What can hang from each mark
k_699: k_636
k_861: k_224 k_905
k_728: k_98 k_636
k_546: k_224 k_923
k_905: k_861
k_902: k_224 k_636
k_636: k_699 k_728
k_80: k_98 k_224
k_923: k_546
k_224: k_546 k_578 k_861 k_902
k_98: k_80

Each row was made from one small tree. Brackets hold a mark, then the marks that hang from it, in the order of their numbers. Every link used is in the known rows. Write each row's tree.
Known rows
[k_923 [k_546 [k_224 k_578 k_861 [k_902 [k_636 k_699 k_728]]]]]: [ 39  30   6 -31  -6   6 -16 -52   3  31 -18  24 -24  24  10  33 -81   4
  22  46  51  39  -3  27 -30  16]
[k_546 [k_224 [k_861 k_905] k_902] k_923]: [ 23 -13 -27 -13  13 -53 -26   0   6  24 -13  24  12  12  57  -7 -50 -22
  23 -25  16  13  24  -3  22  22]
[k_98 [k_80 [k_224 k_546 k_578 k_861]]]: [ -2  -7  13 -36  11 -18  -4 -35  11 -43   7  36 -44 -13  26  -7 -32  26
  37  25  40  -8   4   9  18  22]
[k_728 [k_98 [k_80 [k_224 k_861]]] [k_636 k_699]]: [-32   6  44 -35   2  32  -4 -26  63 -36 -24 -24 -16 -11  21  -7 -33  -1
  26  59  62   2  -2  16 -29   8]
[k_905 [k_861 [k_224 k_546 k_578 [k_902 [k_636 k_728]]]]]: [ 11  -1   8 -46 -27 -19  10 -58   0  -6  21  16 -24  -8 -22  17 -64  25
  17  38  -4  14  14 -28 -22   5]
[k_224 [k_546 k_923] k_578 [k_861 k_905] k_902]: [  3  -5 -17 -36   1 -41 -23  -3  -7  20   7  38  -3  13  51 -21 -47  -5
  35   1  10  -4  25 -12  17  21]
[k_98 [k_80 [k_224 [k_546 k_923] k_578 k_861 k_902]]]: [-10  -3  -5 -35  21 -30 -12 -39  -4 -27  24  42 -26  11  59   1 -48  14
  26   4  20   6  17 -14  14  31]
[k_546 [k_224 k_902] k_923]: [ 25  -7 -32  12  17 -41  -9  -6 -20  18  15  20  12  32  49  26 -38 -13
 -15 -33  -5  22  18 -15   7   7]
[k_902 [k_224 k_861] [k_636 k_699 k_728]]: [ 13  24  17 -62 -12  25 -12 -32  45  -9 -18 -20 -51  -4  12   9 -28   4
  15  50  47  28  -9  41 -17   1]
[k_98 [k_80 k_224]]: [-30 -18  21   3  14   7   5 -22  27 -33   1  18 -21 -15  12  -2 -11   8
  14  -1  14  15  10  -5  -6  13]
[k_224 k_902]: [-10  -9  -7   1   8  -6  14 -12  -7   4   4  18  28   3   6   8 -30   5
  -1 -18 -11  11  12 -22  -8  -1]
[k_80 k_98]: [ -9  -3   3   5  -3   6  -9  -2   5   7   1   2   9  17   7   6  -6  -2
  -2  20   0   5 -14   0 -17  -2]
[k_98 [k_80 [k_224 k_546 k_578 [k_861 k_905] [k_902 k_636]]]]: [-32 -15  38 -47  -1  -3   5 -38  34  -6  -3  61 -35 -35  23 -25 -84  25
  58  16  35  -1  24 -24 -25   6]
[k_699 [k_636 [k_728 [k_98 [k_80 k_224]]]]]: [-19  -8  32   3   6  13   7 -33  38 -45  13   1 -25  -2   3  16   1   6
  18  15  55  19   1   8 -44  13]
[k_905 k_861]: [ 12   9  -6 -13 -12 -24  -8 -14 -10 -21 -11 -11  17   5  -2  22  -4   6
  17  14   0 -13 -13 -11  16  23]
[k_98 [k_80 [k_224 k_546 k_861 k_902]]]: [-12 -15   5 -23  19 -23  15 -35  18 -36   3  48 -21  -7  32  -5 -41  25
  26   3  16   2  26 -11   0   8]
[k_80 [k_224 k_578 k_902]]: [-19 -26   1 -13   0   5  19 -30  -5  -9  24  35  17  11   9  10 -59  25
  -1  -7  12  30  10 -24   1  19]
[k_98 [k_80 [k_224 [k_546 k_923] k_861 k_902]]]: [-11  -2  -4 -24  20 -32  -6 -21  13 -25  14  35 -31  10  57  -5 -29   8
  15  -2   5   7  29 -13   3  16]
[k_861 [k_224 k_546 k_578 [k_902 [k_636 k_699]]] k_905]: [-17   1  21 -31 -22  23  19 -17  37  47   0  54 -34 -21  -5 -29 -82   9
  15  44  19  38  39 -28 -48  -7]
[k_905 [k_861 [k_224 [k_546 k_923]]]]: [ 20  15 -26 -15 -16 -49 -17   1 -10  -5   9   2 -41  17  18   2   4  -7
 -10  26 -15   8  20 -10  16  19]
[k_636 k_699 [k_728 [k_98 [k_80 [k_224 k_546 k_902]]]]]: [-24 -16  20 -17  15  16  27 -55  46 -34  11  29 -16  24  13  13 -25  14
   6  36  42  36  30 -24 -49   1]
[k_902 [k_224 k_861] [k_636 k_699]]: [ 10  34  14 -54 -11  19  -9 -13  35   0 -24  -6 -44 -11  26   3 -37   8
   9  43  43  21 -11  33 -13   2]
[k_728 k_98]: [-10   0   0  -1  -1   1  -7  -2  -3  -4   9 -11   7   7   7   6   6  -9
  -7   9  22  -4  -7  -8 -20   1]
[k_546 [k_224 k_578 [k_861 k_905]]]: [ 31 -19 -11 -25   2 -40 -25 -16   4   9 -19  23  -4 -11  30  -7 -52  -6
  43   1  49  -2  -1  21  35  30]
[k_98 k_80]: [-17  -1  11  11  23  -1  -6 -20   7 -23  -7   7  -7 -24   8   3  -3  -6
  23  -5   2  -7   1  -4  -1   6]
[k_728 [k_98 [k_80 [k_224 k_861]]] k_636]: [-35 -10  38 -27   4   8 -12 -22  41 -44 -15 -20 -14 -24  23 -10 -29  -6
  28  33  45 -14  -5   9 -17   1]

Which tree is each row?
[-21  15  23 -25  10  -3 -19 -52  -6  -4  40  11 -23   2  30  19 -37  -7
  19  18  15  -3   4 -34 -52  -6] -> [k_224 [k_546 k_923] k_578 [k_902 [k_636 [k_728 [k_98 k_80]]]]]
[-12  -2   5  -1  10 -16  -5  -4  15 -21  16  27 -57  14  44  -7   6  -1
   3   5   3  11  24  -9  -3   4] -> [k_98 [k_80 [k_224 [k_546 k_923]]]]
[-25  13  34 -36   5  34 -19 -68  33 -30   1  -7 -44 -16  24  31 -41 -11
  19  47  69  32 -18  10 -40   9] -> [k_902 [k_224 k_578] [k_636 k_699 [k_728 [k_98 k_80]]]]
[-29   1  49 -26   9  55  25 -57  63 -14  -2   8 -19 -13 -16   8 -51  22
  20  33  23  41  17 -19 -61   0] -> [k_98 [k_80 [k_224 [k_902 [k_636 k_699 k_728]]]]]
[-19 -12  34  -8   8  14   0 -47  22 -46  22   5 -20  -5   9  23 -19  10
  28  20  67  19  -9   8 -32  27] -> [k_699 [k_636 [k_728 [k_98 [k_80 [k_224 k_578]]]]]]
[-20 -25  -7 -38 -12 -23 -19  -7  17  17  13  48  -7  35  60 -18 -59   9
  24  25  25  21  20 -16  -2  23] -> [k_80 k_98 [k_224 [k_546 k_923] k_578 [k_861 k_905] k_902]]
[-38 -28  14  -5  23   4  13 -50   4 -31  16  42   7 -14  19  15 -62  16
  20 -12  13  23   8 -28  -3  25] -> [k_98 [k_80 [k_224 k_578 k_902]]]
[-39  -8  35   4   9  10 -10 -18  22 -27 -10 -20   0 -26  14   1 -17 -25
  20  14  17 -18  -4  -8 -28 -18] -> [k_728 [k_98 k_80] k_636]
[ 20   6   3 -35  -1 -30 -31 -15   0  40   1  22  -1  -5  49  -5 -87 -14
  36  -5  28   4   7  -6  -2  20] -> [k_546 [k_224 k_578 [k_861 k_905] [k_902 k_636]] k_923]
[ 31   7  15 -19  -3  17  17 -42  30  25  -3   6  -2  15  -6  27 -63  11
   1  21  24  35  11  -4 -44 -12] -> [k_546 [k_224 [k_902 [k_636 k_699 k_728]]]]
[-15  -4  16 -22  18  -2  -7 -28  29 -40 -10   8 -25 -24  16  -6 -12  12
  29  14  31  -1   1  13   8  23] -> [k_98 [k_80 [k_224 k_861]]]
[  4 -22 -18 -42 -12 -44 -22  -9   8 -12 -17  47 -47  -7  58 -16 -41  -1
  36   8  44  11  14  24  39  14] -> [k_902 [k_224 k_546 k_578 [k_861 k_905]]]
[ 17  30  -5 -56 -18 -27 -36  -7 -14   2  12  14 -72   7  64   3 -39   2
   8  26  31   1  -5  25  11  -3] -> [k_902 [k_224 [k_546 k_923] k_578 k_861] k_636]
[ -6 -12 -14 -11 -12 -26 -22  10   5  30  14  33 -53  -1  28 -33 -17 -23
   4  15   5  23  38  -8   8  12] -> [k_861 [k_224 [k_546 k_923] k_578] k_905]
[-31 -10  -1   0  17 -20  -1 -18   7 -20  30  35 -19  24  54   6 -18  -6
  -9  -6  13  16  29 -38 -30   2] -> [k_728 [k_98 [k_80 [k_224 [k_546 k_923] k_902]]]]
[  4  -2  28 -36   4 -14  -4 -48  21 -53  21  18 -47   0  21  10 -20  26
  44  42  82  -5  -3  26 -20  25] -> [k_699 [k_636 [k_728 [k_98 [k_80 [k_224 k_546 k_578 k_861]]]]]]
[ 30   1 -32   0   9 -44 -20 -29 -38  17 -12  49  -1  26  39  30 -71  -6
  16  -4  34  23   3  21  19  25] -> [k_923 [k_546 [k_224 k_578 k_861 k_902]]]
[ 12  12   2 -32 -19 -12 -18  -6  13   1  14   4 -79  17  39   9  -2 -12
 -11  15   4  26  17  14 -15 -31] -> [k_902 [k_224 [k_546 k_923]] [k_636 k_728]]
[-25 -20   1 -22  16 -34  -8 -12  33  -9  -4  49 -30  -1  60 -30 -36  -5
  38  -5  12  13  43 -17   1  20] -> [k_98 [k_80 [k_224 [k_546 k_923] [k_861 k_905] k_902]]]
[-23 -17  37 -29   6   3 -17 -42  46 -40  -6  11 -21 -21  18  -7 -29   5
  66  28  89   8  -1  22 -20  44] -> [k_699 [k_636 [k_728 [k_98 [k_80 [k_224 k_578 [k_861 k_905]]]]]]]
[-10 -25   7 -15 -19   0   6 -13   5  -6  24  38 -25  33  16   4 -33  29
  -5  37  25  19  -2  -6 -13  -1] -> [k_80 k_98 [k_224 k_546 k_578]]
[  7  22  -5 -37 -24 -33 -11 -28 -20  14  28  19 -26   5  14  12 -62  10
   1  27 -15   8  13 -37 -14  15] -> [k_905 [k_861 [k_224 [k_546 k_923] k_578 [k_902 k_636]]]]
[ 10   4 -34 -23 -10 -52 -12 -26 -31  -3  26  27 -10  20  29  18 -46   3
  -2  14 -15  14  22 -31  19  34] -> [k_905 [k_861 [k_224 [k_546 k_923] k_578 k_902]]]
[  8   1 -32 -10  -4 -40 -17  12 -10  -5  10  26 -55  29  67   6   3 -13
 -19  -6   1  27  19  11  19 -13] -> [k_902 [k_224 [k_546 k_923]]]
[ -6  -7 -15  -3 -12 -27 -17  24  21  32   4  27 -59   0  26 -41   4 -26
  -6  11  -9  23  45  -7  -2   0] -> [k_861 [k_224 [k_546 k_923]] k_905]
[-28 -24  39 -46 -20  27  -4 -30  65  15  -8   9  -4  -4  -2 -20 -60  15
  32  37  26  29   8 -10 -52  -5] -> [k_80 k_98 [k_224 [k_861 k_905] [k_902 [k_636 k_728]]]]
[ 24  23   9 -43  -1  -8 -24 -18  19  48 -13  16  -2   5  44  -2 -93  -9
  33  23  45  18   8  -2 -14  24] -> [k_546 [k_224 k_578 [k_861 k_905] [k_902 [k_636 k_699]]] k_923]
[  0   8  11 -18  -2  27  -3 -27  28  -3   1 -29   3  21 -12  13  11  -7
  -5  45  41  17  -5   7 -35   5] -> [k_636 k_699 [k_728 k_98]]
[-38 -26  12   3  23   3  18 -38  21 -29   5  35   3 -10  16   6 -39  12
  12 -18   4  25  21 -27 -12  10] -> [k_98 [k_80 [k_224 k_902]]]
[ 13   5   3 -16 -11 -25 -23 -19  -5  48 -28  55 -16  -1  30   1 -93 -13
  39   5  40  20   7   8 -17   9] -> [k_923 [k_546 [k_224 k_578 [k_861 k_905] [k_902 k_636]]]]
[  9  30   6 -64 -21  -7 -32   2  32  23 -16  21 -72   4  64 -19 -51  -7
  27  49  50  22  11  23  -4  10] -> [k_902 [k_224 [k_546 k_923] k_578 [k_861 k_905]] [k_636 k_699]]
